What can hang from each mark
Q_320: Q_216 Q_464 Q_719 Q_860 Q_991
Q_464: Q_159
Q_719: Q_253 Q_320
Q_216: Q_320
Q_860: Q_159 Q_320
Q_253: Q_719 Q_860

Known rows, with every way that one mark hangs from another
Q_216[Q_320[Q_464]]: [ 12.9 -14.4  -3.0  -7.3 -15.7 -22.8 -29.9  11.2  13.0  -4.2  -6.3   7.2
   9.6  -2.0 -13.7  12.0  -5.3  -6.7 -12.5  -6.9   6.4]
Q_860[Q_320]: [ -4.7  -3.9  -5.0  -3.8  -4.3  -6.7 -19.7   2.4  -4.3  -6.4  10.7  -0.1
  -6.1   4.6  -8.3  -8.5  -1.7  -9.5  -9.2  -2.1   6.1]
Q_719[Q_320]: [  6.6   1.0  -0.8   6.1  -1.9 -25.4  -5.2  -2.6  -7.6  -1.0  -6.5   7.6
  -7.4   0.6  -8.9  -1.5   2.5   0.6   2.9   4.3 -10.3]
Q_719[Q_253[Q_860] Q_320]: [  7.1  -4.7 -14.7  24.7  -3.6 -26.6  -0.9  -1.9   0.2  -5.8  -7.7   8.7
 -16.9  -7.1 -11.8  18.8  -5.7 -10.2   2.3   5.8   2.0]
Q_860[Q_159 Q_320[Q_216 Q_719]]: [ 13.1  -4.6 -19.1 -10.2 -26.6  -7.9 -49.6   1.5  -0.7  -0.4  15.8  -1.3
   4.3  -6.3   2.0 -17.5  -1.3  -5.4   2.3   2.5  16.7]
Q_860[Q_320[Q_216]]: [ 12.4  -2.6 -16.3   9.8  -7.8 -24.1 -30.2  10.9  -2.1  -8.2   5.1  11.5
  -3.8  10.7 -10.9  -8.4   3.1  -2.1   4.7   4.4  16.5]
Q_860[Q_320[Q_216 Q_464 Q_991]]: [ 37.0 -10.7 -22.0  18.4 -15.7 -50.2 -39.2  26.9   5.6   0.6  -6.1  22.8
   3.1  17.3 -15.3   0.4  -7.2   0.4  19.7   1.7  23.2]
Q_216[Q_320[Q_464[Q_159] Q_719]]: [  4.6 -20.3   3.5 -22.8 -25.0 -11.2 -46.3  12.8   8.4  11.3   4.0  -7.1
  14.3 -12.3  -5.6   3.6 -14.0 -15.3  -4.9  -9.5  13.6]
Q_320[Q_464 Q_719 Q_860[Q_159] Q_991]: [ 40.2  -9.5 -12.5 -18.0 -30.7 -16.1 -34.7   5.3  14.2  17.7  -7.5  13.5
  15.1  -6.6   5.0  -7.5   1.8  -1.1  11.3  -3.7   8.1]
Q_320[Q_216 Q_464[Q_159] Q_719 Q_860]: [ 30.1 -10.8  -8.8  -8.1 -24.7 -27.4 -41.0  13.2   7.3  18.0  -5.4  23.4
  14.5   3.6  -2.9  -7.1   5.9 -10.6  13.0  -0.5  16.5]
Q_216[Q_320[Q_719 Q_860 Q_991]]: [ 37.2 -10.8 -12.8 -18.3 -17.0 -27.5 -39.6  18.0  19.9   8.1 -19.4   8.3
  17.3  -1.9  -1.6  -4.6  22.6  11.8  12.8   3.0  16.8]
Q_216[Q_320[Q_464 Q_719[Q_253] Q_860]]: [ 19.0 -20.4  -5.3 -16.9 -23.3 -31.3 -49.9   0.1  18.9  -4.0 -10.2  31.7
  23.6 -12.1 -20.7  17.5  12.6 -10.5 -18.3   6.0  13.5]
Q_320[Q_216 Q_860]: [ 33.4   2.8 -14.2   6.1  -6.0 -23.4 -15.2   7.5   8.1  -2.2 -13.4  26.0
   1.7  10.5  -4.5  -7.5  21.8   8.4  11.9   7.0  10.4]
Q_719[Q_253[Q_860] Q_320[Q_216 Q_991]]: [ 42.7  -4.6 -30.8  46.7  -6.7 -55.4 -11.8  19.9   6.8  -4.4 -21.5  20.8
 -15.2   2.4 -11.7  18.8  -4.3   9.0  37.6  13.9  20.8]
Q_719[Q_253 Q_320[Q_464]]: [  5.9  -9.5   1.3  16.4  -8.0 -40.7 -15.6  -7.3  -4.6  -9.1  -5.5  32.4
  -1.2  -6.7 -26.2  21.4 -10.8  -9.1  -7.2   9.3  -5.7]
Q_320[Q_719 Q_991]: [ 13.7  -4.7  -7.3  -3.7  -7.0 -12.9 -13.7  12.2   5.5  17.4  -7.2  -1.3
  16.2  -0.8   8.0  -1.0   5.1   7.3  20.6   4.9  10.3]
Q_216[Q_320[Q_464 Q_860[Q_159]]]: [ 34.0 -12.1  -7.2 -21.5 -29.9 -11.0 -41.7   1.5  19.1  -9.2  -4.3  10.7
   0.8 -10.7 -10.1  -3.7  -2.0  -5.4 -15.9 -11.7   4.6]
Q_253[Q_860[Q_320]]: [  1.5  -5.8 -21.1   5.3  -8.4  -7.9 -14.0  11.3   3.8   1.7   7.4 -12.4
 -14.8   7.7  -1.9  -1.9  -3.5 -20.7  -6.5 -10.4  12.9]
Q_253[Q_719[Q_320[Q_464]] Q_860[Q_159]]: [ 18.0 -12.1 -31.8  19.6 -16.0 -19.5  -3.5  -6.2   1.4  -0.6  -0.2  -1.5
  -7.0 -16.4   7.7  12.5 -21.0 -17.4 -10.0 -10.1 -13.4]
Q_320[Q_464[Q_159] Q_719 Q_860 Q_991]: [ 32.1 -13.0  -2.8 -13.3 -21.0 -21.7 -32.0  16.9   8.7  24.1  -8.8  12.2
  11.4  -0.2   1.7  -7.1  -3.0  -5.8  20.9  -5.0  14.7]

Rows
[ 23.8  -8.7  -8.4 -33.9 -28.6   2.0 -45.9  -3.6  17.4  -0.5  -0.8  -2.7
   9.7 -18.0   3.0 -13.1  13.6   0.4 -11.0  -3.8   8.0]
Q_216[Q_320[Q_719 Q_860[Q_159]]]
[ 38.7  -4.0 -15.3   6.4 -15.1 -38.6 -23.4  12.2  11.1   2.7 -15.6  37.1
   9.6  14.0 -11.3   1.4  15.1  -2.1   5.8   2.5   9.3]
Q_320[Q_216 Q_464 Q_860]
[ 20.9 -11.2 -20.4  15.9 -12.0 -37.7 -45.7  13.8   3.0  -5.0  -0.2  21.6
  10.4   0.3 -12.3   4.4   1.4   5.8  21.9  18.6  32.3]
Q_860[Q_320[Q_216 Q_719[Q_253] Q_991]]
[-14.7 -11.7  -4.0  -6.2  -9.0  -8.9 -35.0  -8.3  -3.4  -6.8  14.6  10.5
   8.8  -9.8 -12.3   4.7  -0.5 -13.8 -13.8   9.9  13.4]
Q_860[Q_320[Q_719[Q_253]]]
[ 19.7 -18.1 -21.9  15.3 -17.4 -28.7 -18.5  16.5  16.0  17.4 -11.0   9.8
  13.1  -5.3  -1.2  28.2 -10.0 -13.4  14.1   1.7  21.8]
Q_320[Q_464 Q_719[Q_253[Q_860]] Q_991]
[ 29.3 -15.5  -9.7 -34.0 -37.5 -12.8 -54.6   0.6  19.6   4.5  -2.6   8.5
  17.4 -14.6  -4.3  -4.1   7.0  -9.2 -16.7  -7.7   6.8]
Q_216[Q_320[Q_464 Q_719 Q_860[Q_159]]]
[ 58.1   2.8 -20.2  21.7  -7.6 -60.0 -20.2  17.1   4.0   1.0 -28.3  34.6
  -6.0  14.6 -11.0  -8.8  20.5  20.7  36.2  13.1   7.4]
Q_719[Q_320[Q_216 Q_860 Q_991]]
[ 29.1 -10.4 -34.4  11.2 -32.7 -21.5 -39.1  15.6   9.3  -0.8   9.0  -0.4
 -13.0   3.5  -4.4  -1.9 -17.7 -21.4  -0.5 -12.4  21.3]
Q_253[Q_860[Q_159 Q_320[Q_216 Q_464]]]
[ 18.7  -7.2 -28.5  12.7 -24.1  -2.8 -25.7   0.5  10.8   0.3   4.0  -0.3
   0.6 -19.0   7.5  10.8  -7.7  -6.5  11.2   6.7  23.7]
Q_320[Q_216 Q_719[Q_253[Q_860[Q_159]]]]
[ 41.3  -6.1  -6.9  10.1 -18.9 -51.1 -32.6  11.6  -1.6   4.2 -13.5  33.9
  -9.5   8.1 -18.4  -7.5   0.0  -5.5  16.1   1.5   4.0]
Q_719[Q_320[Q_216 Q_464[Q_159] Q_860]]
[  0.4 -24.9   6.6 -12.7 -22.7 -12.1 -48.9   3.9   8.8  -2.5   6.2   6.0
  12.3 -23.4 -15.6  17.4 -20.9 -14.9  -8.3  -0.4  19.7]
Q_216[Q_320[Q_464[Q_159] Q_719[Q_253]]]
[ 17.5  -1.4  -0.8   9.0  -2.3 -31.9 -12.0 -12.9  -1.4 -13.8 -11.2  35.3
  -9.5  -5.4 -20.5   5.1  11.5   1.6  -2.9  14.4  -4.9]
Q_719[Q_253 Q_320[Q_860]]
[ 57.4  -5.7 -20.0  15.2 -14.6 -50.0 -24.7  23.8  15.0   6.7 -24.3  37.7
   9.2  17.0  -9.3   1.5  11.6  10.2  27.3   3.6  16.6]
Q_320[Q_216 Q_464 Q_860 Q_991]
[ -4.3  -6.5  -8.6 -23.2 -23.5  10.1 -39.9  -8.4  -2.9   1.8  21.7 -13.1
   2.3 -12.0   4.0 -16.9  -6.4 -12.6 -11.5  -3.8   6.5]
Q_860[Q_159 Q_320[Q_719]]
[ 32.4 -14.6  -9.3  -8.1 -14.5 -28.2 -42.2   9.5  20.4  -4.7 -16.6  21.1
  15.5 -12.7 -11.1   9.0  15.0  11.3   8.7  11.8  22.8]
Q_216[Q_320[Q_719[Q_253] Q_860 Q_991]]
[ 26.0  -7.1 -19.6  34.2  -3.8 -38.0  -1.9  10.6   4.5  -1.3 -16.1   9.7
 -17.4  -4.4  -9.2  19.0  -9.4   1.9  23.7   8.2  10.6]
Q_719[Q_253[Q_860] Q_320[Q_991]]
[ 31.1  -2.6 -18.5   9.7 -10.2 -30.5 -23.8  21.3   7.4  14.7 -13.3   9.8
  18.2   5.8   5.7  -0.6  10.6  15.3  34.3  11.3  20.3]
Q_320[Q_216 Q_719 Q_991]
[  6.3 -10.3  -7.1 -11.1 -24.6  -3.0 -35.6  -3.6  -0.4  -6.4  18.8   0.5
  -6.2  -5.5  -8.7  -7.9 -21.7 -18.7 -17.3 -10.9   3.8]
Q_860[Q_159 Q_320[Q_464]]
[-12.7 -21.0   3.7  -8.6 -20.0 -10.5 -48.4  -2.5  -5.3   0.3  21.0   9.9
   4.3 -12.7 -16.4   5.7 -24.7 -27.6 -11.7   0.0  18.3]
Q_860[Q_320[Q_464[Q_159] Q_719[Q_253]]]
[ 41.9  -9.9 -23.1  10.8 -27.7 -32.5 -46.0  18.6   6.2  -4.8   3.3  12.2
  -4.6   4.0  -8.8  -7.7 -20.2   1.2  18.3  -3.5  22.6]
Q_860[Q_159 Q_320[Q_216 Q_464 Q_991]]
[ 19.1 -13.0  -5.0 -24.0 -26.5   1.1 -48.1 -12.4  16.4 -14.3   1.6   9.8
   8.3 -28.5  -6.7   0.2   6.3   1.0 -14.0   5.5  13.4]
Q_216[Q_320[Q_719[Q_253] Q_860[Q_159]]]
[ 14.2 -10.2 -44.5  30.7  -0.9 -21.7 -12.4  12.2   3.9  -8.9   3.8   2.1
  -3.2   4.2   6.2   4.2  -1.2 -11.0  -0.1  -1.5  15.6]
Q_253[Q_719 Q_860[Q_320[Q_216]]]
[ 31.4 -12.9 -20.8  33.7 -12.6 -53.0  -9.8  14.6   7.4   3.3 -18.0  20.4
 -10.1  -1.1 -16.2  27.8 -15.8  -7.8  17.4   3.0   9.3]
Q_719[Q_253[Q_860] Q_320[Q_464 Q_991]]
[  8.6  -8.6  -4.5   6.4  -4.5 -14.0 -15.9   3.1   5.1   4.2  -4.9  10.8
  14.4 -11.5  -1.4  13.0  -2.3   7.5  17.8  14.6  15.7]
Q_320[Q_719[Q_253] Q_991]
[ -3.0 -12.3 -33.5  17.0   1.9  -3.7  -2.1   3.1   1.5  -6.9   9.9  -9.0
  -6.3  -2.5   8.3   4.6  -6.9 -18.7 -13.8  -8.1   5.3]
Q_253[Q_719 Q_860[Q_320]]
